Each row comes from the steps of one walk. Every step used is in the known rows, and no mark comes twice. Write the walk behind each row, first mark first.
In the rows, zero is written as 128.
Known rows
C-S-N-B: [116 105 152 113 137 130 135 126 107 132 151 128 100 108  70 136 147 147
 128 107 118 137  93 133 130 146 170  89 160 152 110 147 116 202]
U-S-N-R: [ 78 190 112 125 151 107 123 123 129 151 120 103  78 121 132 116 135 150
 141 150 121  86  17 163 129  97 153  87 139 135 114 138 113 191]
N-R: [106 161  94 145 144 111 114 112 144 127 109  91 109 137 122 104 120 133
 150 144 109  84  78 149 117  98 121 113 147 118 131 128 106 150]
N-U: [115 121  54  97 133 113 122 133 144 163 104 159 120 142 124 130 141 116
 145 124 203 193 113 119 148 141 196 151 144 104 135 118 128 176]
R-S: [ 92 123 131 130 123 124 149 140 133 127 112  99 111 107 123 126 129 156
 121 118 152  86 183 132 138 108 174 135  79 139 122 145 127 137]
N-C-S-R-U-L: [105  59  85  93 127 125 174 154 155 128 129 155 102 110 139 144 133 140
 147 147  82  93 104 158 132 121  38 152  99 116  72 136 163 252]
N-L: [139 124  94 114 135 130 120 129 133 151 109 153 136 129 110 122 141 124
 124 122 186 177  79 110 107 140 130 134 144 128 104 139 126 168]
C-N-B: [147 109 148 128 136 131 127 120 116 113 148 101 132 136  48 137 139 137
 143 125 131 151 127 111 121 127 165 134 167 137 124 144 115 169]
S-N-R-U-L-M: [ 34  93 142 101 134 104 146 148 144 152 132 128  68 101 151 135 135 137
 122 147  81  87  56 140 132 137  90 149 110 117  90 132 118 176]
N-R-U: [ 71 115  70 131 130 109 118 127 136 144 120  82 113 117  67 139 108 127
 162 141  74  85 108 146 137 115 142 103 112 133 131 129 136 216]
C-N-L-U-S-R: [166 181 120  95 146 130 170 146 137 132 102 121 111 130 149 140 149 120
 133 139 135 145  89 148 137  69 144 134 122 118 139 142 176 182]
R-S-N-U-L: [ 74  83  83  80 130 111 163 156 157 159 117 188  82 117 175 127 159 157
 130 148 188 135  72 142 128 131  91 156 111 112  90 125 125 221]
L-R-U-S-N-C: [ 79 134 110  83 132 118 119 138 111 170 130 183  98 103 102 149 136 141
 148 128 146 160  41 130 160 115 197 123 129 128  77 155 137 223]
M-R-S-L: [ 59 125 131 135 129 139 129 114 130 131 107 105 119 112 120 143 134 171
 146 122 174  47 182 149 135 131 180 158 102 154 163 128 105  74]
M-N-R: [104 161  80 135 146 113 116 112 144 127 107  67 122 151 107 105 121 123
 147 152  75  65  96 135 118 101 101 128 144 111 121 130 108 109]
B-N-R-S-U-L-M: [ 48 108 153  99 136 106 148 133 149 159 128 122  70 103 186 134 148 132
 109 151 101  65  81 154 132 138  89 171 117 119  83 133 118 143]
C-N-U-L-R-S: [ 85  90 105  97 121 113 147 157 132 118  96 127 121 115 122 136 139 145
 134 137 155 118 184 133 142 105 140 201  83 123  72 136 132 164]
B-N-R-U: [ 82 119  93 135 134 111 117 126 135 165 135  99 103 104  77 143 120 115
 159 143  68  63  97 161 148 113 168  81 126 139 150 129 132 211]
S-U-L-M-N-B: [105  89 138  96 134 119 130 120 129 136 133  98 118 139  87 148 139 130
 113 138  78 116 117 106  91 149  98 159 147 111  91 150 127 131]
S-N-C: [ 89 136 114  99 134 128 128 124 129 166 140 199  93 101 111 121 144 142
 147 115 153 145  45 121 166 117 175 107 152 128 112 145 108 191]
C-N-R-U-S: [100 149 106 115 141 108 124 141 113 141 114  64 117 140 104 161 118 142
 143 161 135 129  83 155 128 111 184 132  97 137  78 153 169 215]
R-S-U-L-M-N-C: [ 72 102  98  81 132 120 138 125 145 156 117 141 109 124 125 131 138 132
 132 134 123 112 104 108 145 126 125 185 125 105  59 153 125 133]
R-S-L-M-N-U: [ 62 116  62  83 136 110 128 132 147 171  97 125 112 144 117 135 147 116
 135 123 179 148 151 103 155 145 216 188 127 102 124 126 125 107]
M-N-C-S: [131  95  89 106 137 139 141 128 120 114 123 111 140 133 104 120 134 119
 140 108 129 138 149 135 165 146 157 160 140 140  34 140 135 145]
U-L: [118  81 124 110 126 122 154 147 150 120 128 159 114 131 182 128 139 149
 120 157 130 114  95 145  95 128  21 160 113 114  85 127 132 165]
R-S-U: [ 68 124  97  93 120 122 146 113 129 148 119  98 116 109 128 143 135 141
 127 134 141  97 170 143 149 136 128 154 100 152  95 130 147 173]
B-N-L-M-R: [128 131 148 138 150 140 106 123 123 157 114 104 114  99 123 141 139 127
 133 132 131  79  53 140 142 166 151 145 141 126 134 129  68  62]
S-L-R-U: [ 60  81  92 104 114 118 109 137 110 137 120 125 142 114  61 171 112 116
 157 131  77 120 180 134 139 133 151 154 102 140 119 123 157 174]
B-N-U-L-M-R: [111 106 138 125 148 132 120 132 138 153 115 117 100 105 157 144 143 136
 137 149 130  69  53 153 143 165 122 166 132 111 127 120  70  76]

Write each row's walk
[112 122 108  95 130 110 112 154  99 149 102 104 138 133 108 179 119 128
 125 152 141 173 105 139 111 128 179 153  86 130  57 157 185 208]
N-L-R-U-S
[105 105 124 122 147 133 125 133 135 133 110  97 109 115 136 140 138 143
 146 152 140  89  67 141 148 164 110 190 128 114 109 119  70  87]
C-N-U-L-M-R
[107 111  87 112 125 126 153 141 138 144 132 114 109 101  77 155 117 116
 157 126  44  83 143 140 160 110 129 100  97 126 154 132 171 227]
S-R-U
[101 130 131 115 138 120 119 147 105 150 109  68 117 123 121 180 115 145
 128 154 132 119  84 153 127 144 187 144  81 132  87 153 154 162]
L-M-R-U-S
[ 95 125 149 137 139 133 133 136 130 152 103  88  98  84 122 137 140 152
 123 123 154  45 126 144 151 134 197 145  91 139 129 147  85  91]
B-N-L-M-R-S
[112 119  41  88 136 115 125 131 145 164 101 136 132 156 110 131 142 106
 141 131 169 173 130 104 146 142 181 166 142  97 122 121 132 132]
M-N-U
[101  96 133 119 142 138 131 126 127 126 114  80 111 106 150 144 132 144
 135 148 108  66  81 159 142 179  73 186 119 131  79 119  84  88]
C-S-U-L-M-R
[ 87  81  91 106 114 116 113 145 109 134 120 115 143 112  59 166 109 108
 151 134  63 134 164 130 141 129 139 146  98 131 102 127 158 191]
L-R-U
[ 43 143 121 133 134 123 134 110 139 127 112  97 107 124 109 125 138 164
 153 127 170  55 177 149 140 104 189 154 120 154 149 129 115 113]
C-N-R-S-L
[135 162 147 101 133 118 134 149 112 134  95 107 130 150 178 150 136 136
 104 151 198 195  94 153  97  94 183 142 103 131 116 142 164 134]
L-U-S
[131 128  86 103 139 117 119 131 144 192 125 182 106 123 139 137 159  99
 140 126 191 158  94 141 166 139 232 119 163 113 160 119 120 161]
B-N-U
[ 68 118  95  84 116 118 134 117 119 140 110 103 127 108 120 149 131 130
 129 136 122 111 182 140 148 134 120 178  99 146  76 128 150 166]
L-R-S-U
[ 92 126 112  91 126 113  98 134 105 133  95 146 147 143 128 164 133 119
 140 138 158 167 158 136 119 128 173 204 126 119  92 127 153 116]
N-U-S-L-R
[ 81 147 144 116 133 126 120 120 117 142 117 126 123 144 154 159 136 155
 129 139 185 120 137 149 109 131 182 155 120 145 126 137 155 108]
U-S-L
[105  69  97 100 124 121 173 156 157 131 131 150 101 112 146 147 131 141
 141 156  70  81 105 153 117 115  21 143  92 113 104 130 163 234]
S-R-U-L
[117  75 130 101 138 124 147 134 130 124 134  86 112 129  69 150 135 125
 124 126  47  98 134 115 110 141 110 148 135 113  90 154 141 163]
C-S-R-U-L-M-N-B
[ 65 161 100 130 148 108 114 107 145 136 107  68 107 146 115 111 126 123
 142 147  73  54  97 132 119 109 122 147 148 112 123 128 102  80]
S-L-M-N-R
[ 47  93 148  89 128 111 153 139 144 145 123 125  84 109 179 139 141 138
 104 145 116  97 106 135 127 148  75 191 101 119  68 133 129 140]
R-S-U-L-M
[131 132 106  97 128 126 133 140 133 142  87 151 142 136 141 117 149 115
 116 126 210 223  92 128  99  96 150 133 143 132 161 118 128 130]
N-L-U
[156 173  87  90 147 121 162 142 144 150 103 123 104 137 149 148 141 117
 138 138 109 116 105 139 145  95 153 140 115  94 126 146 181 180]
M-N-U-S-R
[ 70 116  85  79 119 118 132 118 120 149 103 113 131 107 114 148 136 129
 131 134 141 125 166 135 141 138 122 179 104 145  66 132 149 179]
N-L-R-S-U
[ 57 121 131  99 136 119 128 129 122 150 122  82 122 140 113 156 131 119
 118 139  80  88 151 111 129 145 154 176 109 122 101 141 147  60]
R-U-S-L-M-N
[ 87 122 133 133 136 130 135 137 130 136  93  76 107  93 114 134 130 160
 126 121 161  63 136 133 143 135 178 158  82 135 118 146  88  94]
N-L-M-R-S
